What can hang from each mark
E: N T
S: K N T
N: E J W
W: K N
G: K N T
K: E J W
T: E G J S W

Every row comes from one small tree of marks. The marks that hang from a mark follow it in brackets, in alphabetical order. Every link used is in the known rows. Which tree was each row made from?
Known rows
E[N T]: [ 0.10 -0.16  0.10  0.11 -0.08 -0.08 -0.21  0.02 -0.03 -0.12 -0.10  0.09
  0.13  0.15  0.06  0.09  0.06 -0.14 -0.15  0.13  0.34 -0.20 -0.09  0.15
 -0.08 -0.15  0.00  0.09  0.20]
S[N[W[K[E]]] T[J]]: [ 0.21  0.19  0.12  0.16 -0.14  0.00  0.18 -0.23  0.12  0.07 -0.02 -0.26
 -0.25  0.35  0.31  0.01 -0.03  0.40  0.16  0.08 -0.36 -0.23  0.03 -0.32
  0.14  0.20 -0.11 -0.34 -0.02]
T[E W]: [ 0.30 -0.11  0.03  0.05  0.00  0.05  0.24 -0.08 -0.13  0.20  0.00 -0.05
  0.09  0.05 -0.12 -0.10  0.04  0.05 -0.09 -0.06 -0.11  0.01  0.13 -0.28
 -0.03  0.04 -0.01 -0.07  0.13]
G[K[J] T]: [-0.12 -0.03 -0.08 -0.02 -0.25 -0.05  0.17 -0.15  0.02 -0.07  0.05  0.09
  0.08  0.05  0.10  0.20  0.11  0.12  0.22  0.15 -0.13 -0.36 -0.14  0.04
  0.05 -0.04  0.11 -0.02 -0.04]
E[T]: [ 0.09 -0.06  0.09  0.01 -0.09 -0.11 -0.09  0.10  0.01 -0.02 -0.06 -0.01
  0.09  0.06 -0.02  0.09  0.10 -0.06 -0.08  0.03  0.17 -0.03 -0.11  0.12
 -0.04  0.02  0.01  0.04  0.16]
E[N]: [ 0.02 -0.10  0.00  0.09  0.02  0.03 -0.13 -0.09 -0.04 -0.10 -0.05  0.10
  0.05  0.08  0.08  0.00 -0.04 -0.06 -0.08  0.11  0.17 -0.19  0.01  0.04
 -0.03 -0.18 -0.01  0.05  0.03]
G[K[J W] N]: [-0.14  0.15  0.10  0.07 -0.03 -0.14  0.13 -0.25  0.09 -0.18  0.09  0.17
  0.02 -0.12  0.12  0.06 -0.19  0.17  0.07  0.01 -0.25 -0.58 -0.21  0.01
 -0.09  0.01  0.02 -0.10 -0.02]
W[K[E[T[S]] J] N]: [ 0.22 -0.02 -0.03  0.17 -0.29 -0.22  0.36  0.04  0.01 -0.33 -0.07 -0.15
 -0.06  0.23 -0.11  0.00  0.26  0.16  0.02 -0.10 -0.39  0.11  0.14 -0.14
  0.14  0.06 -0.12 -0.39  0.05]
W[K]: [ 0.08  0.07  0.02 -0.03  0.00 -0.04  0.07  0.04  0.02 -0.09 -0.02 -0.03
 -0.07  0.08  0.17 -0.07  0.05  0.11 -0.01  0.10 -0.12 -0.04  0.03 -0.06
  0.01 -0.01 -0.07 -0.12 -0.02]
E[N T[G[K]]]: [-0.08 -0.31  0.20  0.12 -0.18 -0.15 -0.09  0.11  0.00  0.17 -0.04  0.17
  0.14  0.15  0.09  0.34  0.08 -0.03 -0.15  0.34  0.32 -0.43 -0.24 -0.20
 -0.14 -0.15  0.07 -0.19  0.23]
T[E J]: [ 0.04 -0.28  0.04  0.11 -0.07  0.22  0.16 -0.08 -0.03  0.13  0.10  0.00
 -0.04  0.04  0.07 -0.07  0.23  0.06 -0.13 -0.13 -0.12 -0.11  0.09 -0.17
  0.04  0.09  0.08  0.13  0.19]
N[E W]: [-0.06  0.19  0.05 -0.06 -0.03  0.05  0.10  0.06  0.02 -0.09 -0.01  0.01
 -0.02  0.16  0.26 -0.20 -0.15  0.12  0.09  0.01  0.10 -0.19 -0.07 -0.04
  0.06  0.21 -0.10 -0.12  0.02]
N[W]: [ 0.04  0.18  0.11  0.03  0.00 -0.05  0.00 -0.05  0.04 -0.03 -0.08 -0.07
  0.02  0.10  0.18 -0.01 -0.16  0.08  0.04  0.00 -0.01 -0.16 -0.13 -0.03
  0.03  0.02 -0.06 -0.11 -0.04]
S[K]: [-0.05 -0.01 -0.05  0.06 -0.02 -0.01 -0.01  0.06  0.03  0.24  0.11 -0.14
 -0.01  0.01  0.07  0.24  0.05 -0.07  0.06 -0.02  0.02  0.03  0.02 -0.12
 -0.04 -0.03  0.05 -0.01 -0.09]
S[N[J W[K]] T[G]]: [ 0.33  0.33  0.24  0.03 -0.28 -0.10  0.29  0.04  0.05  0.10 -0.08 -0.17
 -0.15  0.41  0.28 -0.05 -0.08  0.35  0.22  0.24 -0.22 -0.19  0.05 -0.42
  0.13  0.21 -0.04 -0.54  0.09]
E[T[G J S]]: [-0.02 -0.36  0.22  0.20 -0.29 -0.07  0.18  0.16  0.06 -0.06 -0.02 -0.08
 -0.08  0.07 -0.24  0.28  0.22 -0.07 -0.29 -0.03 -0.12 -0.06 -0.07 -0.31
  0.09  0.13  0.14 -0.16  0.34]
K[E[N T[S]] J W]: [ 0.04 -0.18  0.12  0.21 -0.28 -0.20  0.19 -0.08  0.12 -0.51 -0.10  0.01
  0.16  0.18 -0.32  0.10 -0.04 -0.10 -0.09 -0.13 -0.17 -0.38 -0.12  0.04
  0.04  0.08 -0.04 -0.16  0.16]
N[E W[K[J]]]: [ 0.00  0.34  0.05 -0.13 -0.16  0.04  0.38  0.09  0.10 -0.29 -0.06  0.00
 -0.10  0.22  0.41 -0.29 -0.01  0.28  0.19 -0.11 -0.08 -0.25 -0.07 -0.09
  0.09  0.20 -0.12 -0.21 -0.04]
W[N[E[T[S]] J]]: [ 0.15  0.00 -0.05  0.08 -0.27 -0.06  0.16  0.17 -0.13 -0.28  0.05  0.11
  0.04  0.24 -0.12 -0.17  0.33  0.05 -0.02  0.04 -0.07  0.11  0.24 -0.01
  0.17  0.21 -0.13 -0.24  0.30]
K[W[N]]: [ 0.04  0.06 -0.03  0.12 -0.12 -0.17 -0.16 -0.18  0.04 -0.22  0.02 -0.02
 -0.14  0.00  0.09 -0.17 -0.17  0.05  0.00  0.04 -0.20  0.10  0.10 -0.18
  0.03 -0.02 -0.11 -0.07  0.14]
K[E[N] J W]: [-0.10 -0.04  0.05  0.08 -0.15 -0.05  0.15 -0.25  0.16 -0.40 -0.02  0.08
  0.06  0.03 -0.13 -0.11 -0.13  0.03  0.10 -0.15 -0.16 -0.35 -0.10 -0.06
 -0.01  0.03 -0.06 -0.02  0.03]
T[E]: [ 0.12 -0.19  0.01  0.04 -0.01  0.12  0.15  0.02 -0.08  0.18  0.02 -0.05
  0.06  0.10  0.04 -0.11  0.05  0.00 -0.07 -0.02  0.00 -0.07  0.11 -0.05
 -0.03  0.07  0.06  0.02  0.08]
S[T[G[K[E]]]]: [-0.20 -0.15  0.08  0.03 -0.12 -0.10  0.35  0.01  0.06  0.50  0.01 -0.09
 -0.01  0.12 -0.03  0.22  0.06  0.23  0.16  0.32 -0.20 -0.24 -0.13 -0.45
  0.02  0.25  0.04 -0.39 -0.05]
W[K[E]]: [ 0.00  0.02  0.02 -0.03  0.03 -0.03  0.19 -0.04  0.05 -0.11  0.02 -0.08
 -0.08  0.08 -0.01 -0.09  0.07  0.17  0.05  0.08 -0.27 -0.08  0.03 -0.12
  0.04  0.07 -0.14 -0.21 -0.08]
N[E J W[K]]: [ 0.03  0.37  0.10 -0.15 -0.09  0.06  0.28  0.07  0.03 -0.29  0.01  0.10
 -0.04  0.25  0.33 -0.35  0.11  0.30  0.17  0.09 -0.14 -0.28 -0.02 -0.08
  0.15  0.25 -0.22 -0.24  0.08]
E[N T[J S]]: [ 0.08 -0.34  0.10  0.29 -0.15 -0.01 -0.07 -0.02 -0.03 -0.25 -0.06  0.07
  0.04  0.16 -0.08  0.25  0.25 -0.14 -0.33  0.01  0.04 -0.26 -0.02  0.02
  0.07 -0.12  0.04  0.02  0.28]
E[N[J W[K]] T]: [ 0.26  0.21  0.23  0.02 -0.16 -0.12 -0.01 -0.02  0.00 -0.34 -0.13  0.10
  0.13  0.34  0.30 -0.05  0.15  0.13 -0.02  0.20  0.08 -0.45 -0.19  0.08
  0.06 -0.11 -0.19 -0.16  0.20]
S[N[E W]]: [ 0.14  0.22  0.07  0.03 -0.06  0.04 -0.04  0.04  0.01 -0.06  0.05 -0.02
 -0.06  0.28  0.25 -0.14 -0.31  0.16  0.11 -0.01  0.18 -0.17  0.07 -0.04
  0.01  0.17 -0.06 -0.23  0.01]
W[K N[E J]]: [ 0.08  0.22 -0.08 -0.08 -0.13  0.05  0.18  0.04 -0.07 -0.28  0.12  0.15
 -0.16  0.19  0.25 -0.44  0.30  0.28  0.15  0.14 -0.19  0.12  0.28 -0.17
  0.15  0.13 -0.22 -0.20  0.15]

Which tree is each row?
[ 0.19 -0.08  0.05  0.24 -0.05  0.06  0.13 -0.10 -0.07  0.51 -0.10 -0.29
  0.07  0.41  0.48  0.10 -0.07  0.00  0.05  0.20  0.14 -0.38  0.01 -0.24
  0.00  0.04  0.05 -0.10 -0.03]  S[K T[E[N[W]]]]
[-0.15 -0.30  0.15  0.19 -0.10 -0.01  0.24 -0.25  0.03  0.12  0.13  0.17
  0.01 -0.01 -0.18  0.31  0.19  0.20 -0.09  0.17 -0.19 -0.38 -0.13 -0.67
  0.00 -0.10 -0.03 -0.29  0.17]  T[G[K[E[N]]] J W]
[ 0.09  0.28  0.13 -0.13 -0.26 -0.06  0.30  0.20  0.12 -0.29 -0.12  0.00
 -0.02  0.27  0.40 -0.20  0.09  0.23  0.12 -0.09  0.08 -0.28 -0.18  0.02
  0.05  0.23 -0.11 -0.18  0.12]  N[E[T] W[K[J]]]
[ 0.06  0.25  0.17 -0.13 -0.19 -0.01  0.13  0.15  0.01 -0.21 -0.01  0.12
  0.14  0.22  0.14 -0.18  0.14  0.14  0.11  0.01  0.15 -0.28 -0.17  0.08
  0.09  0.28 -0.13 -0.10  0.25]  N[E[T] J W]
[ 0.26 -0.03  0.03  0.17 -0.20 -0.11 -0.06 -0.16 -0.04 -0.06  0.01  0.00
 -0.09 -0.01 -0.04  0.06  0.32  0.11 -0.14 -0.08 -0.10  0.25  0.08 -0.36
  0.08 -0.11 -0.08 -0.01  0.38]  E[T[J W[N]]]
[ 0.09 -0.07  0.04  0.04 -0.14 -0.02  0.26 -0.34  0.03 -0.32  0.08 -0.08
 -0.16  0.05 -0.14 -0.03  0.23  0.23 -0.01  0.19 -0.54 -0.14  0.07 -0.38
  0.19  0.06 -0.10 -0.08  0.18]  G[T[J W[K[E]]]]
[ 0.17 -0.01 -0.04  0.19 -0.04 -0.11  0.20  0.03 -0.07  0.19  0.06 -0.21
  0.04  0.06 -0.25  0.34  0.04 -0.10 -0.07 -0.07 -0.25  0.10  0.12 -0.34
  0.07 -0.03  0.00 -0.28 -0.05]  T[S[K] W]
[ 0.16  0.02  0.11  0.01 -0.16 -0.11  0.33  0.02 -0.02  0.31 -0.12 -0.17
 -0.08  0.07 -0.13  0.03 -0.02  0.10  0.01  0.15 -0.14  0.09  0.03 -0.57
  0.06  0.18  0.06 -0.27  0.14]  S[T[G W]]
[ 0.05 -0.13  0.13  0.16 -0.16  0.07  0.56  0.02 -0.03  0.50  0.02 -0.31
 -0.12  0.11  0.14  0.07  0.01  0.06  0.09  0.01 -0.12 -0.22  0.14 -0.41
 -0.04  0.27  0.29 -0.12  0.01]  S[K[J] T[E G[N]]]
[ 0.45 -0.29 -0.02  0.28 -0.18 -0.09  0.19 -0.18 -0.24  0.14  0.12 -0.05
  0.16  0.32 -0.20  0.28 -0.08  0.09 -0.12  0.30 -0.25 -0.34  0.25 -0.26
  0.05 -0.04  0.09 -0.40  0.11]  G[K T[E S[N] W]]
[-0.05  0.30  0.08 -0.13 -0.09  0.09  0.22  0.03  0.00 -0.19  0.04  0.13
  0.05  0.16  0.15 -0.28  0.06  0.20  0.19 -0.02 -0.01 -0.23 -0.05 -0.02
  0.13  0.26 -0.14 -0.14  0.09]  N[E J W]
[ 0.32  0.35  0.20 -0.07 -0.23 -0.06  0.06  0.16  0.01 -0.27  0.02  0.06
  0.01  0.43  0.29 -0.20  0.04  0.28  0.13  0.09  0.12 -0.29 -0.01  0.02
  0.06  0.21 -0.18 -0.32  0.23]  S[N[E[T] J W[K]]]
[ 0.31  0.00 -0.07  0.20 -0.32 -0.19  0.26 -0.20 -0.10 -0.11  0.07  0.00
  0.11  0.20 -0.25  0.38 -0.03  0.14  0.10  0.08 -0.31 -0.28  0.10 -0.20
  0.09 -0.09  0.08 -0.41  0.00]  G[K[J] T[S[N] W]]
[ 0.04 -0.12 -0.04  0.23 -0.07  0.05  0.20 -0.32  0.03  0.31  0.08 -0.17
 -0.06  0.11 -0.05  0.27  0.26  0.08  0.05  0.05 -0.20 -0.13  0.05 -0.52
  0.09  0.02 -0.02 -0.07  0.04]  S[K[E[N]] T[J W]]
[-0.05  0.11  0.34  0.10 -0.19 -0.22  0.26  0.00  0.07  0.02 -0.06  0.03
  0.06  0.06  0.20  0.26 -0.11  0.20  0.01  0.10  0.04 -0.61 -0.38 -0.13
 -0.09  0.04  0.10 -0.31  0.07]  E[T[G[K[J] N[W]]]]
[ 0.00  0.14 -0.01  0.06 -0.15 -0.13  0.10 -0.26  0.08 -0.31  0.12  0.04
 -0.05  0.01 -0.17 -0.26  0.04  0.18  0.17 -0.01 -0.44  0.04  0.10 -0.22
  0.12  0.13 -0.21 -0.18  0.15]  K[E W[N[J]]]
[ 0.09 -0.10  0.38  0.20  0.00  0.10  0.34 -0.14  0.01 -0.06  0.01 -0.14
 -0.27  0.12  0.37 -0.16 -0.07  0.26 -0.23  0.15 -0.30 -0.48  0.02 -0.45
  0.03  0.13  0.06 -0.19  0.21]  T[E G[N[W[K]]] J]
[ 0.23  0.10 -0.07  0.15 -0.12 -0.06  0.33 -0.32  0.01  0.07  0.00 -0.18
 -0.30  0.13  0.08 -0.14  0.32  0.39  0.07  0.12 -0.58  0.20  0.22 -0.63
  0.22  0.10 -0.19 -0.28  0.13]  S[T[J W[K[E] N]]]
[ 0.04 -0.27  0.07  0.12 -0.19  0.07  0.35  0.16 -0.02  0.72  0.02 -0.35
 -0.06  0.22  0.13  0.16  0.05 -0.02  0.04  0.15 -0.03 -0.02  0.13 -0.52
 -0.02  0.26  0.21 -0.17  0.07]  S[K T[E G]]
[ 0.30  0.37  0.09  0.04 -0.20 -0.07  0.17 -0.04  0.10 -0.18 -0.06 -0.09
 -0.10  0.27  0.34 -0.04 -0.17  0.28  0.20 -0.15 -0.12 -0.19  0.00 -0.07
  0.02 -0.03 -0.05 -0.32 -0.12]  S[N[W[K[J]]]]
[ 0.06 -0.12  0.11  0.22 -0.24 -0.06  0.34  0.12  0.02  0.16  0.23 -0.19
 -0.02  0.20 -0.48  0.35  0.04  0.05  0.12 -0.05 -0.32  0.00  0.22 -0.47
  0.08  0.19  0.07 -0.55 -0.02]  T[G S[K[E] N[J]]]
[ 0.21  0.19  0.19  0.06 -0.22 -0.14  0.09  0.01  0.08 -0.35 -0.23  0.01
  0.07  0.30  0.39  0.01  0.05  0.10  0.01  0.01  0.15 -0.42 -0.23  0.07
 -0.01 -0.14 -0.09 -0.13  0.09]  E[N[W[K[J]]] T]
[ 0.01 -0.10  0.09  0.19  0.01 -0.07  0.08  0.19 -0.08 -0.05  0.11 -0.12
 -0.01  0.16 -0.02  0.17  0.00 -0.12 -0.18  0.11  0.10 -0.23  0.12  0.08
 -0.01  0.20  0.07 -0.13  0.09]  G[N[E[T[S[K]]]]]
[ 0.20 -0.06 -0.03  0.11 -0.19 -0.14  0.10  0.22 -0.08 -0.29 -0.04 -0.04
 -0.14  0.33  0.15 -0.17  0.17  0.09 -0.14  0.18 -0.07  0.12  0.26 -0.09
  0.12  0.12 -0.15 -0.32  0.22]  W[K N[E[T[S]]]]
[ 0.20 -0.19  0.05  0.11 -0.06  0.16  0.27 -0.17 -0.08  0.15  0.08  0.01
  0.00 -0.02 -0.08 -0.06  0.25  0.12 -0.16 -0.16 -0.23 -0.04  0.10 -0.39
  0.05  0.05  0.02  0.04  0.26]  T[E J W]
[-0.10 -0.03  0.12  0.00  0.06 -0.06 -0.02  0.07 -0.08 -0.01  0.10  0.21
  0.08  0.07  0.21  0.05  0.03  0.12 -0.09  0.30  0.22 -0.50 -0.13  0.17
 -0.11  0.14 -0.01 -0.07  0.15]  G[K N[E[T]]]
[ 0.06 -0.27  0.21  0.14 -0.24 -0.18  0.16  0.28  0.00 -0.03 -0.09 -0.11
  0.03  0.13 -0.28  0.23  0.03 -0.13 -0.23  0.07 -0.01 -0.03 -0.03 -0.19
  0.03  0.11  0.11 -0.27  0.23]  E[T[G S]]
[-0.09 -0.13 -0.12  0.17 -0.25 -0.17  0.00 -0.15 -0.04 -0.35  0.13  0.06
 -0.07  0.23  0.11 -0.05 -0.15  0.09  0.00  0.44 -0.32 -0.30  0.16 -0.16
  0.16  0.14 -0.07 -0.28  0.19]  G[K[W[N[E]]] T[S]]
[-0.13  0.08  0.03 -0.02 -0.18 -0.08  0.27 -0.16  0.20 -0.31  0.03 -0.01
  0.01 -0.06 -0.22 -0.11 -0.09  0.09  0.17 -0.26 -0.35 -0.17 -0.12 -0.10
  0.02  0.19 -0.05 -0.07  0.00]  K[E J W]
[-0.06  0.01  0.10  0.05 -0.07 -0.04  0.06 -0.26  0.08 -0.42  0.07  0.19
  0.13  0.07 -0.21 -0.17 -0.01  0.05  0.08  0.06 -0.22 -0.36 -0.05 -0.05
  0.04  0.06 -0.16 -0.06  0.15]  K[E[N[J]] W]
[-0.07 -0.08  0.15  0.10  0.09 -0.17  0.03 -0.11 -0.02  0.02  0.09  0.07
  0.13  0.01 -0.05  0.22  0.04  0.14 -0.05  0.26 -0.01 -0.48 -0.19  0.11
 -0.12  0.04 -0.05 -0.15  0.02]  G[K[E[T]] N]
[-0.21 -0.18  0.09  0.08 -0.21  0.03  0.24 -0.03  0.08  0.46  0.04  0.00
 -0.13  0.05  0.18  0.29  0.22  0.21  0.02  0.24 -0.18 -0.26 -0.15 -0.51
  0.06  0.15  0.13 -0.19  0.13]  S[T[G[K] J]]
[ 0.08 -0.03  0.02  0.12 -0.14 -0.21  0.14 -0.08 -0.08  0.28  0.07  0.05
 -0.06  0.00 -0.02  0.16  0.04  0.20  0.00  0.21 -0.17  0.09  0.04 -0.67
 -0.01 -0.14 -0.04 -0.42  0.12]  T[G[K] W[N]]
[ 0.41 -0.04 -0.06  0.09 -0.23 -0.01  0.24 -0.31 -0.24 -0.13  0.07  0.00
  0.05  0.15 -0.12 -0.27  0.26  0.15  0.06  0.18 -0.32  0.10  0.35 -0.31
  0.17  0.00 -0.05 -0.07  0.31]  G[T[E W[N[J]]]]
[-0.03  0.09 -0.01 -0.06 -0.12 -0.01  0.41 -0.04  0.11 -0.20  0.00 -0.05
 -0.07  0.06 -0.02 -0.11  0.15  0.22  0.19 -0.15 -0.33 -0.09 -0.02 -0.11
  0.05  0.10 -0.09 -0.18 -0.12]  W[K[E J]]
[-0.15 -0.27  0.08  0.21 -0.13 -0.08  0.35  0.15  0.06  0.22  0.11 -0.29
 -0.06  0.08 -0.36  0.36 -0.02 -0.07 -0.02  0.01 -0.28  0.02  0.09 -0.46
  0.06  0.18  0.09 -0.41 -0.08]  T[G S[K[E]]]
[ 0.27 -0.17  0.11  0.25 -0.19  0.04  0.24 -0.23 -0.19 -0.35 -0.08 -0.03
  0.21  0.43  0.00 -0.09  0.01 -0.01 -0.08  0.27 -0.18 -0.57  0.12  0.01
  0.21  0.00  0.01 -0.14  0.18]  G[T[E[N[J W]] S]]
[-0.04  0.19 -0.04 -0.04 -0.20 -0.02  0.04 -0.08  0.01 -0.37  0.14  0.19
 -0.09  0.07  0.07 -0.44  0.05  0.16  0.16  0.03 -0.19  0.03  0.18 -0.18
  0.13  0.22 -0.19 -0.10  0.28]  K[W[N[E J]]]
[ 0.10 -0.38  0.02  0.24 -0.10  0.19  0.28 -0.04 -0.06  0.04  0.06 -0.06
 -0.02  0.11 -0.09  0.03  0.22  0.00 -0.24 -0.13 -0.30 -0.13  0.17 -0.19
  0.12  0.11  0.09 -0.04  0.16]  T[E J S]
[ 0.18 -0.03  0.06  0.00 -0.16 -0.03 -0.14  0.19 -0.03 -0.04  0.07  0.05
  0.01  0.25  0.04 -0.04 -0.04  0.03 -0.01  0.01  0.36 -0.04  0.10  0.10
 -0.07  0.17  0.00 -0.08  0.22]  S[N[E[T]]]
